Each row was made from one walk, in order. Every step used is in the known rows, and no mark comes twice. Write each row's walk.
Known rows
fovik soroz genez fula mener peteman: [ 0.77  3.91  2.48 -1.18 -0.31 -2.09 -1.61 -2.70 -1.59 -1.63  1.48 -2.38
  2.79  1.47 -3.63 -1.67  0.88 -1.93 -0.24 -2.20 -0.02  4.00 -4.43 -1.67
 -1.40 -3.19  3.40 -3.26 -3.76  0.74]
genez fula: [-1.53  3.71  2.54 -3.62 -0.42 -0.98 -0.23  0.12 -1.92  0.59  1.37 -1.45
  3.03  1.42 -1.44 -1.94  1.99 -1.06 -1.57 -2.02 -1.19 -0.52 -4.61 -1.44
 -1.01 -4.47  3.12 -1.18 -1.42  0.11]
fovik gadi mener soroz: [-2.23  3.19  0.57 -3.59 -0.46 -4.13 -0.41 -2.43 -3.72 -1.40  0.24  0.42
  2.32  1.11  0.95 -2.50  2.16 -3.41  1.99 -0.93 -1.49 -1.70 -2.99 -0.69
 -1.19 -7.54 -0.54 -1.90 -1.04 -0.06]
peteman mener gadi: [-2.05  3.89  0.53 -3.49  0.40 -0.91 -1.05 -1.89 -1.84  4.22  0.51 -1.02
  4.02  0.55  0.05 -1.41  3.40 -0.66  0.79 -0.69 -1.98 -2.06 -0.68  0.30
 -1.05 -8.11 -0.15 -0.51 -0.06 -0.76]
gadi mener: [-1.11  3.90  1.78 -3.50 -0.44 -2.82 -2.82 -1.79 -4.13  2.12  1.26 -0.13
  3.11 -0.55 -0.68 -1.96  2.47 -2.28  0.60 -1.84 -1.45 -1.08 -1.84 -0.38
 -1.02 -6.08  0.36 -1.18  0.40 -0.25]
gadi mener noki: [-1.69  4.89  1.60 -4.50 -2.17 -2.16 -2.65 -1.99 -3.32  4.43  2.03  0.33
  3.49  0.36 -1.36 -1.91  2.24 -2.35  1.22 -1.20 -2.13 -1.38 -1.44 -0.34
 -2.13 -7.54  0.31 -1.56  1.37 -0.82]
fovik gadi: [-1.64  2.27  1.17 -3.82  0.64 -1.33  0.80 -1.71 -1.33  0.11  0.17 -0.11
  1.42  1.11  1.53 -1.73  1.15 -2.76  0.26 -0.49 -1.68 -1.71 -1.89  0.10
 -1.39 -5.90 -0.65 -0.02 -1.09 -0.87]
fovik soroz genez fula: [ 1.33  3.80  2.18 -3.27  0.80 -1.91  0.33 -1.51 -2.87 -2.24  0.50 -3.19
  2.42  1.62 -2.01 -1.34 -0.21 -1.21  1.02 -3.00 -0.39  1.73 -6.38 -1.09
  0.00 -2.99  2.16 -1.43 -2.94  1.88]
mener fula genez soroz fovik: [-1.76  1.09 -0.29 -5.91 -0.22 -4.63  2.73  0.16 -2.12 -3.65  2.90 -2.31
  2.33  2.36 -1.47 -1.35  0.26  0.82 -2.12 -2.78  0.61 -1.11 -5.95 -3.09
 -0.68 -4.21  1.65 -3.96 -1.92  2.47]
mener soroz genez: [-1.42  3.03  0.26 -2.30 -0.33 -2.64 -1.25 -1.67 -3.67 -3.93 -0.03 -3.62
  3.75  1.96 -1.18 -0.93  1.56 -1.54  0.55 -1.21 -1.89 -0.84 -5.05 -0.49
  0.47 -5.58  2.28 -2.45 -1.79  0.15]
fovik gadi mener fula: [-1.62  3.06  2.59 -5.05  0.22 -4.02 -0.76 -1.68 -4.67  1.98  1.28 -0.07
  2.09  0.56  0.18 -2.14  0.65 -2.89  1.54  0.09 -0.36  1.16 -2.52 -0.93
 -2.89 -6.89 -0.37 -0.43  0.05  0.00]
genez soroz fovik: [-1.50  2.37 -1.49 -3.67  0.46 -3.27  2.62 -0.56 -1.48 -1.93  0.75 -0.26
  1.28  1.33  0.15 -2.27  1.82 -1.10 -1.11 -1.93 -0.51 -5.12 -4.03 -1.58
  0.24 -3.95 -0.01 -3.45 -2.15  1.81]
mener soroz fovik gadi: [-2.43  2.45 -1.73 -3.51  1.58 -3.52  3.47 -1.50 -1.15 -4.11 -0.12  0.01
  1.38  2.83  1.26 -2.70  1.13 -3.19  1.01  0.20  0.65 -3.69 -4.26 -1.22
 -0.60 -6.38 -0.68 -2.00 -2.71  0.57]
gadi mener soroz genez fula: [-1.28  4.79  2.22 -2.70 -1.80 -3.35 -2.17 -1.41 -5.16 -2.34  1.24 -2.88
  4.14  1.48 -2.57 -2.23  2.45 -1.04  1.63 -3.44 -1.47  0.98 -6.80 -2.32
  0.12 -5.19  3.75 -3.59 -1.87  1.00]
gadi mener fula genez soroz: [-1.90  1.88  1.52 -5.99 -2.32 -5.15 -1.20 -0.93 -4.49 -0.91  3.29 -1.87
  3.32  0.71 -1.82 -1.08  1.25  0.87 -1.03 -4.10 -1.26  0.72 -4.43 -2.63
 -1.12 -5.53  1.70 -3.61 -0.19  1.94]
fovik gadi mener: [-1.63  3.28  1.62 -4.06  0.44 -2.81 -0.95 -2.47 -3.22  1.50  0.84  1.30
  1.76  0.05  1.46 -2.48  1.81 -3.12  2.07 -1.27 -1.73 -0.76 -1.37 -0.39
 -1.53 -6.39 -1.58 -0.22 -0.43 -0.52]
soroz mener fula: [-2.55  3.73  2.43 -5.39  0.75 -3.70 -2.84 -1.34 -2.52  0.32  0.81 -1.23
  2.15  0.26 -2.43 -1.59  0.97 -1.74 -1.22 -0.19 -0.43  0.34 -2.47 -1.59
 -1.64 -6.78  3.51 -0.41 -1.52 -0.06]
fula genez: [-1.64  1.69  1.32 -4.40 -0.59 -1.48 -1.19 -0.96 -1.60 -1.23  2.36 -2.42
  3.91  1.17 -1.49 -0.57  1.30 -0.48 -1.31 -2.60 -1.63  0.11 -2.36 -0.77
 -0.50 -4.83  1.72 -0.74 -0.89 -0.10]
fula genez soroz: [-2.23  0.91  0.34 -4.68 -1.13 -2.95  0.29 -0.83 -0.97 -2.78  2.50 -2.38
  2.77  1.31 -1.00 -0.80  1.71  0.79 -1.70 -4.47 -2.05 -1.70 -3.81 -1.40
  0.42 -4.28  1.30 -3.11 -1.57  1.17]
peteman mener soroz fovik gadi: [-0.75  3.42 -1.90 -3.39  1.87 -3.70  3.47 -2.18 -1.44 -1.84 -0.18  0.31
  1.29  2.22  2.41 -2.07  1.86 -1.73  1.15  1.13 -1.12 -2.40 -3.37 -1.82
 -0.35 -7.79 -1.21 -3.08 -1.25  0.82]
fovik gadi mener peteman: [-2.40  4.03  1.13 -3.74 -0.73 -2.59 -2.38 -2.83 -3.21  2.44  0.74  1.20
  2.39  0.13  0.45 -2.78  2.51 -3.86  1.33 -0.02 -0.99 -0.57  0.90 -0.88
 -2.15 -7.24 -0.23 -1.27 -1.07 -0.49]

Which walk is each row?
[-0.29  1.68  2.13 -6.45  1.34 -4.49 -1.51 -2.08 -1.76 -3.24  1.95 -2.12
  2.14  0.86 -3.22 -0.80 -1.00 -1.43  0.21 -2.01  0.52  2.75 -3.53 -2.33
 -1.30 -5.37  2.75 -0.08 -2.80  1.77] : fovik soroz mener fula genez
[ 1.44  3.44  3.00 -1.53  0.76 -2.62 -0.16 -2.17 -1.18 -2.48  1.29 -2.84
  2.39  1.41 -2.41 -1.27 -0.10 -1.07  0.19 -3.71 -0.51  3.73 -6.62 -1.17
 -1.00 -2.75  2.57 -2.33 -3.21  1.24] : fovik soroz genez fula mener
[-1.18  3.24  3.18 -2.21 -0.60 -1.46 -0.80 -0.47 -0.47  0.34  2.17 -1.32
  2.84  1.30 -1.91 -1.68  2.28 -1.02 -2.94 -2.52 -1.25  1.42 -5.09 -1.32
 -2.17 -4.38  3.35 -2.81 -1.55 -0.98] : genez fula mener
[-1.01  3.97 -1.64 -3.14  0.73 -3.41  1.41 -1.49 -2.10 -0.98  0.03 -1.04
  2.78  2.02  0.47 -1.63  2.56 -1.33 -0.16  0.53 -1.05 -3.03 -4.02 -1.84
  0.09 -7.13  0.51 -4.12 -0.60  1.01] : peteman mener soroz fovik
[-2.73  1.93  1.00 -5.11  0.01 -4.22 -1.49 -1.94  0.45 -4.22  2.28 -1.07
  1.83  0.10 -1.92 -1.23  2.04  0.84 -1.25 -4.89 -2.66 -1.80 -3.31 -2.47
  0.73 -5.02  2.53 -2.36 -3.14  1.30] : fula genez soroz mener
[-2.76  3.00  1.21 -5.63 -0.40 -4.68 -1.36 -1.25 -2.37 -1.48  1.31 -1.11
  1.43  0.40 -1.63 -1.78  1.39 -0.51 -1.64 -1.97 -1.20 -1.90 -3.82 -2.34
 -0.69 -5.87  3.14 -2.95 -2.21  1.10] : genez soroz mener fula
[-2.19  1.03  1.20 -5.86 -1.66 -3.66  0.49 -0.15 -2.72 -2.07  2.90 -3.23
  3.05  1.92 -1.98 -0.41  0.35  1.05 -2.52 -3.15 -0.98  0.28 -4.83 -1.97
 -1.06 -4.81  2.55 -3.24 -1.10  1.39] : mener fula genez soroz
[-4.55  1.94  0.38 -5.14 -0.05 -3.84 -1.59 -2.31  0.43 -2.73  2.27 -1.40
  3.00  0.56 -2.00 -1.94  2.72  0.34  0.25 -5.32 -1.91 -3.31 -3.22 -1.48
  0.81 -6.16  1.79 -0.98 -4.24  0.73] : fula genez soroz mener gadi
[-1.65  3.35  0.41 -1.40  0.22 -3.36  1.84 -0.02 -0.34 -3.70  1.70 -1.26
  2.83  3.15 -2.27 -2.60  2.43 -1.71 -2.02 -1.70  0.88 -0.62 -7.27 -2.48
 -1.39 -4.95  3.43 -4.91 -3.13  0.61] : genez fula mener soroz fovik
[-1.46  2.33  2.93 -5.99 -1.29 -4.13 -2.88 -0.98 -4.96  1.05  2.97 -2.34
  3.73  0.67 -2.48 -0.97  0.97 -0.44 -0.32 -2.34 -0.31  2.68 -3.25 -1.89
 -2.29 -6.13  2.14 -1.15  0.27  0.90] : gadi mener fula genez
[-1.60  3.03 -1.06 -4.30  0.64 -4.93  2.81 -2.18 -2.24 -1.44  0.99  1.95
  0.45  0.21  2.19 -3.35  1.69 -1.84  1.85 -2.28 -0.82 -4.11 -3.65 -2.01
 -0.18 -5.11 -2.00 -3.13 -1.94  2.02] : genez soroz fovik gadi mener
[-1.81  2.80  0.47 -4.66  2.59 -2.47 -1.36 -3.08 -0.85 -0.54 -0.11 -0.03
  2.27  0.30 -1.48 -2.30  1.22 -3.32  2.55 -2.04  0.37 -2.64 -2.19  0.00
 -0.55 -6.90 -0.21  1.45 -4.29  0.35] : fovik soroz mener gadi
[-1.79  2.65 -0.76 -1.47  0.60 -3.83  1.06 -1.06 -1.10 -3.78  1.05 -0.94
  2.56  2.04 -1.25 -2.14  2.02 -2.88 -1.43 -0.36  0.30 -1.90 -4.96 -1.30
 -1.16 -5.83  1.42 -3.73 -2.06 -0.13] : fula mener soroz fovik
[-2.12  3.62  0.77 -3.39 -1.11 -3.82 -2.30 -1.58 -4.75 -0.69  0.46 -0.62
  3.88  0.92 -0.74 -1.99  3.24 -2.62  0.73 -1.49 -1.26 -2.04 -3.15 -0.90
 -1.00 -7.27  1.24 -2.58 -0.49 -0.19] : gadi mener soroz
[-1.41  1.79 -0.68 -5.12  0.46 -5.65  2.88 -2.20 -1.53 -3.27  2.48  0.79
  1.13  0.85  0.70 -2.65  1.22 -0.47  1.65 -4.19 -1.00 -2.14 -4.25 -3.06
  0.02 -4.62 -1.63 -3.23 -2.03  2.62] : fula genez soroz fovik gadi mener
[-3.26  2.67  0.60 -6.26 -1.88 -3.72 -1.55 -2.36  1.08 -1.85  3.22 -0.90
  2.75  0.74 -2.47 -1.46  1.49  0.52 -0.70 -4.45 -3.63 -2.29 -3.14 -2.50
 -0.09 -6.37  2.33 -2.95 -2.48  0.29] : fula genez soroz mener noki
[-1.33  4.51  2.78 -0.80 -1.05 -1.51 -2.47 -1.72 -1.72 -0.65  2.10 -2.80
  3.52  1.35 -3.46 -1.80  2.20 -1.05 -1.53 -2.15 -1.40  3.00 -4.13 -1.68
 -1.57 -4.06  5.23 -3.45 -2.54 -0.68] : soroz genez fula mener peteman
[-1.89  3.78  3.00 -1.59  0.08 -1.33 -0.96 -1.46 -0.70  0.17  1.99 -3.22
  4.43  1.62 -2.75 -2.01  2.43 -0.18  0.35 -3.69 -0.99  1.58 -5.88 -0.41
 -1.46 -4.76  3.14 -1.17 -3.25 -0.47] : soroz genez fula mener gadi
[-3.36  4.49  1.08 -3.68  0.54 -2.25 -4.31 -2.75 -1.34  0.35  0.25  0.27
  2.60 -0.49 -2.39 -2.22  2.91 -3.01 -0.76 -0.55 -1.39 -1.79  0.66 -1.32
 -0.66 -6.75  3.58 -1.09 -2.25 -0.94] : soroz mener peteman
[-1.62  2.68  0.46 -2.06  1.00 -3.85  3.78 -1.01  0.28 -4.33  1.55 -0.05
  1.44  3.42  0.01 -3.06  1.58 -2.24 -0.81 -1.31  0.48 -0.37 -7.08 -2.62
 -1.70 -5.36  2.01 -4.33 -3.99  0.36] : genez fula mener soroz fovik gadi
[-3.99  4.06  0.15 -3.98 -0.87 -3.32 -2.90 -2.51 -0.87 -1.28  0.75  0.54
  1.68 -0.21 -1.91 -2.41  3.22 -1.90 -1.32 -1.68 -2.18 -3.37 -0.73 -2.18
  0.23 -6.05  2.94 -3.56 -3.11  0.18] : genez soroz mener peteman
[-2.43  2.41  2.41 -6.40  0.46 -3.93 -2.57 -1.28 -1.99 -1.61  2.70 -2.50
  2.87  0.54 -3.52 -0.88  0.51 -0.44 -1.34 -1.66 -0.77  2.07 -2.99 -2.54
 -1.51 -6.04  4.09 -0.50 -1.75  0.21] : soroz mener fula genez
[ 0.06  3.26  2.56 -1.44  0.98 -1.80  0.29 -2.39 -0.76 -1.17  1.36 -3.09
  3.60  1.90 -2.75 -1.84  0.82 -1.31  1.70 -3.61  0.32  2.40 -6.69 -0.15
 -1.33 -4.10  1.59 -1.14 -4.53  0.54] : fovik soroz genez fula mener gadi
[-1.61  1.99 -0.07 -5.85 -0.86 -6.13  1.00 -0.78 -3.82 -1.87  3.21 -1.33
  2.58  1.10 -1.94 -2.12  0.90  0.37 -0.50 -3.72  0.27 -0.45 -5.40 -3.53
 -0.86 -4.89  1.47 -4.18 -0.84  2.97] : gadi mener fula genez soroz fovik
[-1.96  2.83 -1.54 -3.05  1.13 -3.13  1.67 -0.65 -2.48 -3.55  0.20 -1.08
  3.09  2.62 -0.60 -2.39  1.76 -2.77 -0.47  0.09  0.37 -3.95 -4.75 -1.31
 -0.22 -6.07  1.37 -2.81 -2.06  0.49] : mener soroz fovik
[-0.77  4.18  2.38 -3.00 -0.12 -1.03 -1.04 -0.81 -2.71 -0.85  1.12 -3.32
  2.99  1.36 -1.82 -1.57  1.28 -0.17 -0.14 -2.84 -1.82  1.07 -6.21 -1.27
 -0.05 -3.46  3.60 -1.65 -1.90  0.54] : soroz genez fula
[-1.39  2.74 -0.23 -5.51  0.41 -6.09  2.85 -1.57 -3.91 -0.49  1.47  1.03
  0.34  0.92  0.98 -3.00  0.93 -1.59  1.09 -1.01  0.29 -2.02 -4.63 -2.61
 -1.68 -5.59 -1.38 -3.08 -1.41  2.22] : genez soroz fovik gadi mener fula
